Each row was made from one small tree. The marks that hang from a mark follow it in brackets, in alphabetical order. Every link used is in the known rows. Write each row's tree.
Known rows
tela{lesib{suzip}}: [ -0.5  16.3  15.9  -5.9  -6.6  13.4   2.8   8.5  -0.7 -25.6  43.8   5.2
 -34.8   7.2  -7.4 -31.1   6.6 -18.6]
suzip{degur}: [-18.3  -3.9   1.8 -30.5  28.3  17.4  -5.5   0.1   9.4 -16.9  -8.4   5.0
 -13.1   8.7   3.6  20.4  27.3   0.7]
tela{lesib}: [-18.4  25.3   8.9 -21.2   5.6   5.7  -0.4  14.8  12.7 -18.2  30.4   0.9
 -27.9  -3.6   5.2 -14.6  25.5   1.2]
fuso{sili{tela}}: [  2.6  -6.9  10.2  -3.3  12.7  -3.7   9.2  -9.3  14.7  17.0  -6.0 -12.9
  -9.2 -12.8  24.3  -4.0   2.6 -19.7]
tela{lesib{davora suzip}}: [ 13.8  12.5  14.3   6.9  -2.9  13.3  -1.6  17.7 -12.0 -25.0  34.4   6.5
 -36.8  32.9  -7.0 -23.1  32.7  -9.5]
davora{lesib{suzip{degur sili}}}: [ 14.5 -30.7  -7.7 -17.4  11.2  16.2 -27.4 -11.9 -29.7   3.5 -11.3  15.4
  -9.8   6.8  19.1  18.1 -15.5  -7.6]
lesib{davora suzip{degur sili{fuso}}}: [ 36.3 -22.7 -17.4  18.8  -1.1  -5.3 -11.2  26.3 -29.4  -6.8  -4.9   6.4
  -9.5  28.0 -14.6  11.7  -3.4   8.7]
suzip{degur sili{fuso}}: [  6.4 -11.0 -21.8  -8.5   6.8 -11.8  -8.8  21.1  -4.0   0.2 -11.3   0.9
   0.4  -7.9  -3.2  18.7 -12.7  19.4]
sili{tela}: [  0.3   8.8  11.7 -16.5  -0.1  10.0   5.9 -17.0   5.6   3.6  -2.9   2.9
  -7.8   0.1  13.7  -8.1   6.2  -4.8]
lesib{davora suzip{degur}}: [ 13.0 -16.6   9.4  -1.4  22.8  24.1  -4.1   6.7 -14.2 -23.0  -2.3   9.1
 -27.0  45.5  -4.1  12.1  36.4  -8.6]
tela{lesib{davora suzip{degur sili}}}: [  3.8   5.2   1.9  -1.2  15.3  13.8 -30.0  49.2 -20.9  -7.7  17.4  13.7
 -12.4  30.8 -13.7 -10.5  18.9   1.2]
davora{lesib}: [  5.2 -19.6  -3.7 -25.7   5.4   9.2  -2.3 -33.8  -5.3  -6.1  -8.7   5.6
 -26.8  -3.3  39.9  20.5  15.3  -0.7]
sili{fuso suzip}: [ -4.7  -4.6 -19.3  13.5 -26.8 -25.4  15.9 -32.1  13.3 -18.9  -3.3  -1.3
 -12.6 -20.6  13.4  14.1  13.9   9.3]
degur{suzip{sili}}: [-23.6  -1.4 -16.2 -39.6  -4.0  11.1   4.3  -1.9  17.8  -8.1   8.5  20.6
 -37.1 -20.6  20.7  20.5  26.5  10.6]
pefoz{suzip}: [  4.8  -3.0   3.3   8.5   2.9  23.0  19.7  -8.0   4.3 -14.2  26.2   6.0
 -16.7   6.7  36.1  22.9   6.2 -12.9]
degur{suzip{sili{fuso tela}}}: [ -2.2  -1.4 -16.6 -11.3 -26.6  -8.3  17.7 -19.1   5.6  11.0 -12.6   3.8
   7.0 -20.3 -17.4   6.6 -18.0  20.6]
suzip{degur sili{fuso tela{lesib}}}: [ -6.1  18.7  -3.9  -1.2   0.5 -11.9 -12.9  29.6  -6.4  18.7 -10.4  -9.2
  38.7  -6.9 -36.8 -17.9 -32.4  23.2]
sili{fuso suzip{degur} tela}: [-12.5  -5.8  -2.8  11.7  -8.1 -16.0   5.9 -37.7   8.0   1.0 -37.4  -9.2
  39.2  -7.4 -17.9  12.0   0.5  12.8]
fuso{sili{suzip{degur}}}: [-30.6 -17.5  -3.8  -2.5  25.6  -8.6  -5.2 -12.6  26.6  -5.5 -19.9  -7.2
  -6.7 -17.8  28.0  31.2  34.8 -13.1]
lesib{davora}: [ 10.7  -2.9  -3.8  -9.2   9.7   8.7  -0.4   7.6  -0.3 -15.9   4.5   9.1
 -39.4  21.5  28.4  16.6  52.0   4.8]
sili{fuso}: [ 12.7  -3.7 -10.2  -1.2 -12.3 -11.6  20.2  -9.0   5.4 -18.1   4.7  -5.1
 -23.4  -5.6   6.1   5.7   1.2   7.7]
sili{suzip{degur}}: [-34.1  -5.3  -3.1 -16.8  13.4   2.7  -9.4 -21.4  15.7 -17.5 -17.5   7.9
  -3.8  -6.7  15.7  31.1  40.2   3.1]

Write each row's tree
[  8.2   5.1  -6.9   9.0  -7.8  -8.6  -9.9  32.5 -14.9  -9.2  17.9  -0.9
   2.2   4.7 -37.6 -21.8 -33.3   3.3] : tela{lesib{suzip{degur sili{fuso}}}}
[ 21.4   0.5 -14.8   4.7 -24.3 -20.0  -0.2   4.3  -8.2  19.6  -4.9  -1.2
   8.7 -14.2   4.1  -6.5 -35.9  14.0] : suzip{sili{fuso tela}}
[-13.1  -6.6   4.3   9.7  -3.4 -14.8   3.7 -33.2  23.5  16.4 -13.1  -7.6
   1.7 -26.7  34.6   5.9  13.3 -16.9] : fuso{sili{suzip tela}}
[-19.6   5.7  -6.6 -34.1  -9.9  11.8   2.7 -12.8  10.9  13.7  -5.8  16.5
  -7.7 -18.8   4.3   8.6   7.5  10.5] : degur{suzip{sili{tela}}}
[  6.7  11.2  21.5  14.6  -3.6   2.1  10.3  -2.1 -12.2  -7.1  -0.1 -15.3
  28.4  21.4 -61.4 -34.3 -33.9  -3.4] : sili{fuso tela{lesib{suzip{degur}}}}
[  0.8  -5.0   0.3   4.9  15.7  24.0 -11.1  11.7 -11.3  24.3  -7.3   8.6
  37.3   5.9  12.3  22.5 -26.5  -4.1] : pefoz{suzip{degur sili{tela}}}
[ 33.5  13.5  16.7  34.0 -21.0  -5.7  13.7   4.8 -22.3  -7.2  14.7  -9.8
   4.2  33.2 -39.4 -39.3  -9.1  -1.5] : sili{fuso tela{lesib{davora suzip}}}
[-10.2  18.3  20.2  -3.3  12.1  -3.8   4.3  12.4  18.7  14.2  12.8 -18.4
   0.1 -13.7   5.5 -25.3   1.0 -16.3] : fuso{sili{tela{lesib}}}
[  6.2  12.8  28.8  11.2   0.9   1.4   5.9   5.0   3.1   6.6  26.8 -13.6
  -7.6  -1.2  -8.2 -44.3 -19.4 -35.3] : fuso{sili{tela{lesib{suzip}}}}
[ 15.6  18.4  -4.7  38.4 -26.3  -6.1  12.1  20.6 -11.8  19.5  23.8  -6.9
  37.9 -10.2  -6.3 -16.1 -49.8   8.0] : pefoz{suzip{sili{fuso tela{lesib}}}}
[ -7.6   4.5  31.1   5.0  27.1   8.8  -4.4   9.4   3.3   5.3   3.2 -16.4
  12.8  11.0 -29.3 -30.7 -15.3 -29.9] : fuso{sili{tela{lesib{suzip{degur}}}}}
[-31.1   0.0   6.8 -11.0  10.9   3.9  -8.0 -33.1  12.6   1.9 -31.1   4.3
  24.5  -4.4   2.3  14.6  22.5   2.5] : sili{suzip{degur} tela}
[ 16.8  -8.8  -8.4  27.7  -1.9   3.8   5.5   7.7 -14.5  22.5 -13.8  -3.6
  51.0   2.6  -8.7  20.4 -48.2   7.8] : pefoz{suzip{degur sili{fuso tela}}}
[-26.8 -11.3   7.9   1.9  21.9  -9.1  -5.3 -23.5  22.9  13.8 -33.4 -11.7
  23.2 -16.4  13.8  17.4  17.5 -14.1] : fuso{sili{suzip{degur} tela}}
[-17.8 -10.5 -14.0   4.9  -1.6 -17.4   5.2 -24.9  12.0 -20.4 -22.6  -4.2
   8.7 -10.1  -7.5  24.9  16.0  11.4] : sili{fuso suzip{degur}}
[ 22.4  -1.1   3.5  -1.4 -20.5   8.9  -9.1  -0.7 -19.7  15.6  16.3  15.2
 -12.6   1.3  10.9 -22.4 -29.7 -14.4] : lesib{suzip{sili{tela}}}
[  1.7  24.2   9.8   6.2 -15.1 -13.2  15.4   1.4   3.1   0.5   8.0 -16.1
  17.1  -2.9 -29.1 -30.2 -17.0  10.7] : sili{fuso tela{lesib}}
[ 51.3 -14.2  -7.6  32.3 -29.7 -12.1   0.0   9.0 -32.7  14.5  -0.9   4.8
  -0.8  21.8  -7.1 -15.1 -27.2   4.1] : lesib{davora suzip{sili{fuso tela}}}
[ -5.7  -7.3 -28.9 -17.7 -21.5  -9.3  17.4  -5.9  11.0 -10.1   1.8   8.2
 -23.2 -24.0  -0.8  20.9   1.5  21.9] : degur{suzip{sili{fuso}}}
[-42.8  10.6  15.3   4.0  22.1  -9.9 -10.9  -4.4  25.8  14.0 -16.0 -18.5
  33.1 -17.4  -5.7  -5.5  17.9 -10.1] : fuso{sili{suzip{degur} tela{lesib}}}
[ 11.5 -15.4 -20.0  19.0   3.7   3.2   5.6  19.5 -11.8   1.8   2.4   1.4
  23.1   0.1   7.1  35.5 -27.2   8.1] : pefoz{suzip{degur sili{fuso}}}
[  4.8  25.9   1.2  -1.9  -3.1  -0.8 -25.4  42.7 -11.2  22.0  10.8   7.4
   3.7   8.5   7.3 -20.2  13.5  14.9] : suzip{sili{tela{lesib{davora}}}}
